Each row comes from the steps of one path. Every step used is in the known rows, and no mark comes twice. Write the path behind each row, first mark first.
In the rows, zero is written as 128.
Known rows
Z F J C S L: [110 124  82 131 106 133 133 172 104 108 146 119 113 129 153 102 192  90
 108 165 131 133 108 118 128  80 183 152  93 123 120 133 235  82 103 101
  99 115 129]
R S V: [ 87 111 104 139 136 140 125 124  78 120 116 129  91 123 174 108 179  88
 109 134  98  85  84 135 122 112 135 144  84 159 130 124 178  85 115  62
 108 108 150]
S C J: [107 110 107 122  85 126 115 160  86 109 151 124  93 132 148  96 174  59
  91 131 120 117 126 129 124  70 144 193 141 115 108 134 205  92 129  69
 120 112 149]
Z A T L Y: [ 60 110 136 154  91 132 121 117  85 155 154 155 115  87 105  76 135 104
 106 109 114 149  82 204 146 135 128 134 175 131 118 133 114  78 153  99
  39  69 129]
F Z A T L: [ 93 115 149 139  52 126 130  99 105 131 136 163  83  89  93  77 144 111
 115 109 122 164  68 187 159 120 111 147 184 152 125 125 127  88 142  84
  46  93 131]
N F Z A T: [121 122 131 113  59 119 102  98  97 110 127 145  97 118 112  90 149 108
 119 115 122 159  85 175 165 107 111 157 151 149 107 120 146  98 145 101
  78 110 141]
F J C S L: [ 99 119  91 125 123 130 124 161  98  99 148 128 104 123 157 114 188  60
  96 163 116 123 108 117 141  95 180 156  98 132 120 132 244  70 111 106
  90 111 126]
A Z F J: [120 144  90 133  84 136 132 134  90 102 150 124  91 161 141 107 178 117
 128 127 121 139  97 146 130  90 160 144 110 141 120 118 140 150 119 118
 121  99 145]
S C: [110 116 117 133 102 122 117 146  91 116 141 129 104 133 149  93 167  81
 108 123 104 112 110 144 133  88 143 168 137 126 112 140 190  89 125  66
 111 119 144]
R S L: [ 80 144  99 146 123 121 117 137  78 105 129 130 108 112 157 105 173  77
 115 137 100 113  96 164 112  82 139 125 122 137 128 128 195  80 117  56
 101 104 118]
K F H: [120 104 108 113 110 103  87 125  34 138 160  92 112 158 153  98 170  87
  80 121 100 123 115 142 152 132 138 138 127 131 111 136 162 119 121 104
 125 129 130]
R S C J F N: [109 146  60  99  71 119 106 137  69  96 122 112 113 160 160 113 188  62
  81 161 130 107 145  99 133  52 148 190 115 130 111 138 234  75 107  81
 149 162 153]
N F Z: [135 112 115 111  84 115 107 125  66 115 120 116  98 131 143  93 152 122
 113 118 109 154 102 151 142  99 120 158 128 160 113 130 183 113 141  96
  98 147 136]
R S L G: [ 68 135 105 149 131 125 113 153  46 123 135 144 123 112 157  97 167  80
 117 125 108 112  95 192 106  95 148 123 122 131 130 135 201  94 133  62
  89 102 109]
T L: [ 88 107 125 146  95 119 126 137  69 138 142 124 100 114 134  87 148 112
  95 119 103 140  99 166 136 111 135 148 158 142 126 132 154  92 130  85
  77 121 138]
C J F Z A: [117 113 102 111  48 124 119 104 107  91 138 143  85 137 135  95 174  94
 114 137 125 154 117 131 126  74 110 159 173 141 100 123 185 113 137 114
 112 133 126]
F Z A T: [111 119 136 132  70 121 122  92 113 108 137 163  88 122 108  86 157  99
 124 118 115 146  79 180 158 107 108 142 170 146 116 124 140  92 138  83
  71  97 124]
V S: [103 104 105 139 123 129 129 126  84 115 136 120 116 121 153  95 178 101
 112 136 102  95 106 141 121 107 131 150 133 138 121 128 175  88 110  61
  87 114 137]
S V Z: [ 97 130  89 142 122 152 137 116  94 109 131 140  82 139 147  97 180 112
 105 131  81  94  76 114 134 107 122 148 104 140 120 102 138  85 131  92
  98 118 149]
J C S L: [ 97 124 105 137 122 125 112 152  90 105 148 118 121 102 152  99 181  69
  95 162 111 120 110 135 140  86 155 155 108 124 121 128 231  53 119  88
  80 108 106]
N F J: [117 111  93 106  98 115 107 146  74 117 130 117 100 165 154 116 157 106
 103 124 105 136 113 137 146 106 161 160 112 147 107 130 186 117 127 118
 119 138 166]
Z F J: [120 117  91 129  91 121 136 149  92 117 146 122  96 170 150 100 176 126
 119 130 109 130 105 141 126  94 161 141 127 136 118 135 171 124 110 101
 118 129 154]
G L: [100 105 121 142 112 103 118 138  65 132 145 131 109 130 149  98 161 100
 121 120  98 115 115 172 143  97 145 131 138 152 119 130 167 105 157  76
  98 114 117]
T A Z F N: [128 181  81 128  57 124 124 104  60 107 149 123 115 153 105  97 164 129
 104 133 114 156 105 183 163  86 138 138 125 144 127 109 104 116 122 113
 124 118 134]
A Z: [109 143 113 139 101 129 116 117  76 104 150 125  98 129 142 105 167  97
 116 126 109 127  99 162 143  97 131 149 122 141 119 113 136 119 133 104
 104  91 122]
S C J F Z A T L: [ 98 121 123 117  20 140 129 115 123 111 135 162  85 103 102  77 159  76
 106 127 158 162 104 140 148  79 120 194 184 127 106 128 171  83 143  83
  85 109 150]
F K: [121 112 104 120 107 104 107 119  74 114 146 110 105 174 138 111 159 119
  96 126  96 137 113 142 149 115 134 144 133 137 113 131 184  97 101 106
 124 130 132]
A T L: [ 87 126 130 145  91 121 132 122  77 135 143 139 108 116 114  86 146 113
  98 121 117 133  90 182 161 116 131 154 156 134 127 127 136  77 131  77
  69 101 142]
R S V Z A: [ 74 124  93 142 119 166 124  99 117 112 118 157  71 112 148 100 182  79
 120 130  83  88  67 118 114 106 120 143  97 147 124  93 139  78 127  93
 100  86 157]
J C S V Z F: [115 107  80 138 119 169 144 137 112 119 131 111  97 123 151  82 199 115
 105 164 108  96  88  78 130  92 144 174  66 128 123 100 178  62 119 109
  96 114 149]
Z A: [ 95 116 123 138  91 113 107 116 101 116 148 141  99 128 134  95 160  94
 111 120  96 132 102 167 132 103 126 138 161 134 111 123 154  96 130 102
  94 100 128]
A Z F K: [134 140  93 129  79 122 112 115  78 104 150 105 107 169 127 107 169 136
 116 127 123 153 107 148 139 104 132 143 111 133 116 114 144 132 103 122
 134 102 129]
C S V Z A T L G: [ 47 122 121 153 102 185 145 103 102 150 126 183  97  84 104  75 158 107
 109 123 113  99  52 150 157 151 138 159 112 125 125  94 115  51 152 108
  34  64 141]
K F Z A T L: [ 91 115 143 132  60 118 119  94  94 137 146 147 103 100  86  74 159  90
 111 105 122 167  80 178 176 143 104 150 176 164 116 128 130  90 128  89
  56 108 132]
G L Y: [ 86  92 118 150 129 112 120 145  49 152 150 128 122 112 156  89 157 102
 122 116  96 118 113 189 132 110 150 118 135 149 114 143 164 106 174  85
  74 102 104]
N F J C S L: [106 115  87 108 110 128 105 168  81 101 135 113 115 124 158 119 180  69
  93 160 123 140 115 117 145  99 183 170  76 133 110 131 251  75 120 121
  97 124 140]

Write each row's path
[110  94  69 102 123 173 125 142  99 111 118 119  86 135 163 117 193  85
  88 156 106 106  90  61 154 114 172 192  31 147 111 102 209  73 126 145
 105 127 183]
N F J C S V Z
[127 108 115 122  99 108 113 115  69 116 141 106 108 141 136  84 178  92
 112 119 103 144 105 144 157 123 109 145 140 168 111 139 182 113 120  83
  97 153 121]
K F Z
[ 95 131 129 139  87 118 117 100 110 114 151 160 105 132 116  92 158  92
 114 120 110 126  92 183 158 107 122 144 164 126 113 118 135  83 131  92
  82  84 134]
Z A T
[119  85  99 119 114 119 120 155  79 105 157 122  94 155 156 111 182  73
  95 138 114 134 112 131 144  93 162 163 121 146 115 141 213 107 118 124
 105 131 154]
F J C
[115 128  81 118  85 117 121 128  81  99 145 117 106 163 155 102 176  98
  94 146 118 124 139 126 130  74 131 166 142 120 104 126 192 104 130 108
 135 142 138]
C J F
[127 116  89 123 100 152 129 147 102 107 147 109  96 138 153 105 195  89
 115 157 139 131 106 108 139  91 180 172  67 137 123 117 193 114 113 137
 111  90 145]
A Z F J C S
[120 151  62 102  62  98 108 123  60  92 143 106 118 181 144 109 184 107
  77 158 116 131 149 116 154  68 133 167 144 131 106 131 195  88 116 118
 135 183 134]
C J F N
[129 123  71 101  76 110 107 116  76  97 145 109 108 196 148 115 173 105
  85 146 121 143 143 108 143  84 133 164 137 124 100 127 209 101 107 127
 152 150 141]
C J F K
[128 122  87 122  93 166 140 131  99 104 150 130  93 136 134 105 181  86
 109 153 133 140 100 140 155  92 182 168  76 139 123 109 167 113 120 141
 116  73 153]
T A Z F J C S
[ 90  95  84 121 115 175 136 120 134 104 137 157  68 123 148 110 197  65
 100 155 100 100  77  72 144 114 160 170  75 144 112  99 185  67 122 145
  87  92 164]
F J C S V Z A
[ 86 128  84 141 139 162 134 113  92 113 115 139  77 121 162 103 185  93
 115 137  84  82  72 111 118 103 127 149  80 152 130 100 154  80 123  81
 107 106 157]
R S V Z
[118 116  84 129 104 181 150 127 105 105 142 135  82 121 146 110 194  83
 106 156 133 126  82 121 151 112 176 170  43 154 126 101 159 105 119 132
 120  73 166]
T A Z F J C S V
[122 103  69 101  81 131 117 128  96  92 135 109 114 169 152 112 192  78
  94 156 140 114 144  78 118  84 144 195 124 116  95 132 237  86  87  77
 145 133 157]
V S C J F K
[116 126  84 114  76 127 118 146  97  99 145 123 107 157 156  98 181  75
  96 143 129 119 139 111 126  57 141 192 142 111  99 135 214  94 126  86
 139 136 150]
S C J F
[ 94 110  79 139 119 142 132 177  89 122 154 115 126 114 158  94 188  90
 109 161 127 136 107 133 115  94 188 141  93 125 117 144 225  85 122 111
  79 100 114]
Z F J C S L Y
[101 102 109 136 113 135 125 141  97 114 133 126 115 113 155  89 181  75
 113 133 110  89 107 125 112  93 145 174 129 125 115 135 201  81 106  39
  90 106 148]
V S C
[105  83 106 131 134 143 124 139  92 116 134 114 103 108 172 100 191  78
  88 160 108  93 101 102 147 114 150 171  70 145 120 122 212  60 119  97
  88 111 140]
J C S V
[132 119  76  99  67 116 108 134  89  97 143 111 106 187 146 112 177  85
  87 144 132 135 145  95 139  73 143 191 132 114  92 135 229  97 104 105
 159 147 152]
S C J F K
[113 119 128 122  75 113 111  85  99 118 148 141 108 129 102  81 174  82
 121 114 118 146  89 170 181 127 101 144 159 156 108 125 142  98 126  91
  78 112 122]
K F Z A T
[116  91 111 127 125 131 116 142  88 120 144 108 116 120 161  93 177  81
  91 158 110 112 117 121 148  99 152 172 102 133 118 130 220  68 119 106
  89 114 126]
J C S
[115  79  87 100 124 146 116 153  83 115 121 108  97 135 177 122 186  77
  86 155 120 113 106  83 155 124 179 188  38 154 108 124 230  79 119 128
 107 128 177]
N F J C S V
[112 106 131 130  76 120 117 105 103 109 137 147  80 113 129  89 160  99
 122 116  99 150  87 163 133  98 112 137 170 155 114 127 160 105 135  92
  79 113 117]
F Z A
[121 148  65  99  57 107 107 140  72  92 142 113 118 175 143 109 183  83
  77 154 125 123 151 104 151  57 144 191 139 122  98 136 219  82 113  96
 140 177 149]
S C J F N
[116 107  84 127 109 165 141 146 105 102 139 116  87 128 164 110 204  89
 111 159 138 113  89  89 140 110 175 175  40 148 122 111 183 107 110 125
 110  88 157]
A Z F J C S V
[119 119  70  99  85 131 102 132  90  98 125 111 102 176 160 117 179  65
  91 149 136 120 139  89 123  72 148 189 106 124 101 135 246  86  95  91
 168 129 161]
R S C J F K
[124 111  70 120 111 161 141 147 116 114 139 118  92 151 145  92 194 104
 109 165 112 115 101  81 135  82 173 173  83 126 120 113 200  85 113 137
 104 119 156]
V Z F J C S
[123 106 124 114  66 119  95 111  90 115 124 132  92 113 129  94 148 110
 117 112 109 167  94 160 138 104 115 150 146 156 107 123 162 113 144 109
  90 128 135]
N F Z A
[116 139  85 112  96  84  95 118  45 118 151  91 138 172 128 104 183  93
  82 132  93 130 127 139 181 124 132 145 134 157 111 137 176  87 102 100
 110 180 125]
K F N
[117 136 104 112  43 130 125  89 118  92 139 158  91 138 117  91 172  92
 118 137 139 151 108 147 153  78 106 165 171 133 104 119 162  98 141 108
 101 113 131]
C J F Z A T
[131  91  87 125  95 122 128 166  86 113 157 111  99 163 152 100 188 101
 106 141 125 144 112 126 127  84 164 157 119 137 116 140 205 114 111 122
 114 135 158]
Z F J C
[ 63 133 117 151  84 158 140  93 120 127 136 176  78  98  99  84 157 105
 106 119 104 122  53 147 154 125 115 151 140 135 126  91  91  64 140 102
  56  79 162]
S V Z A T L
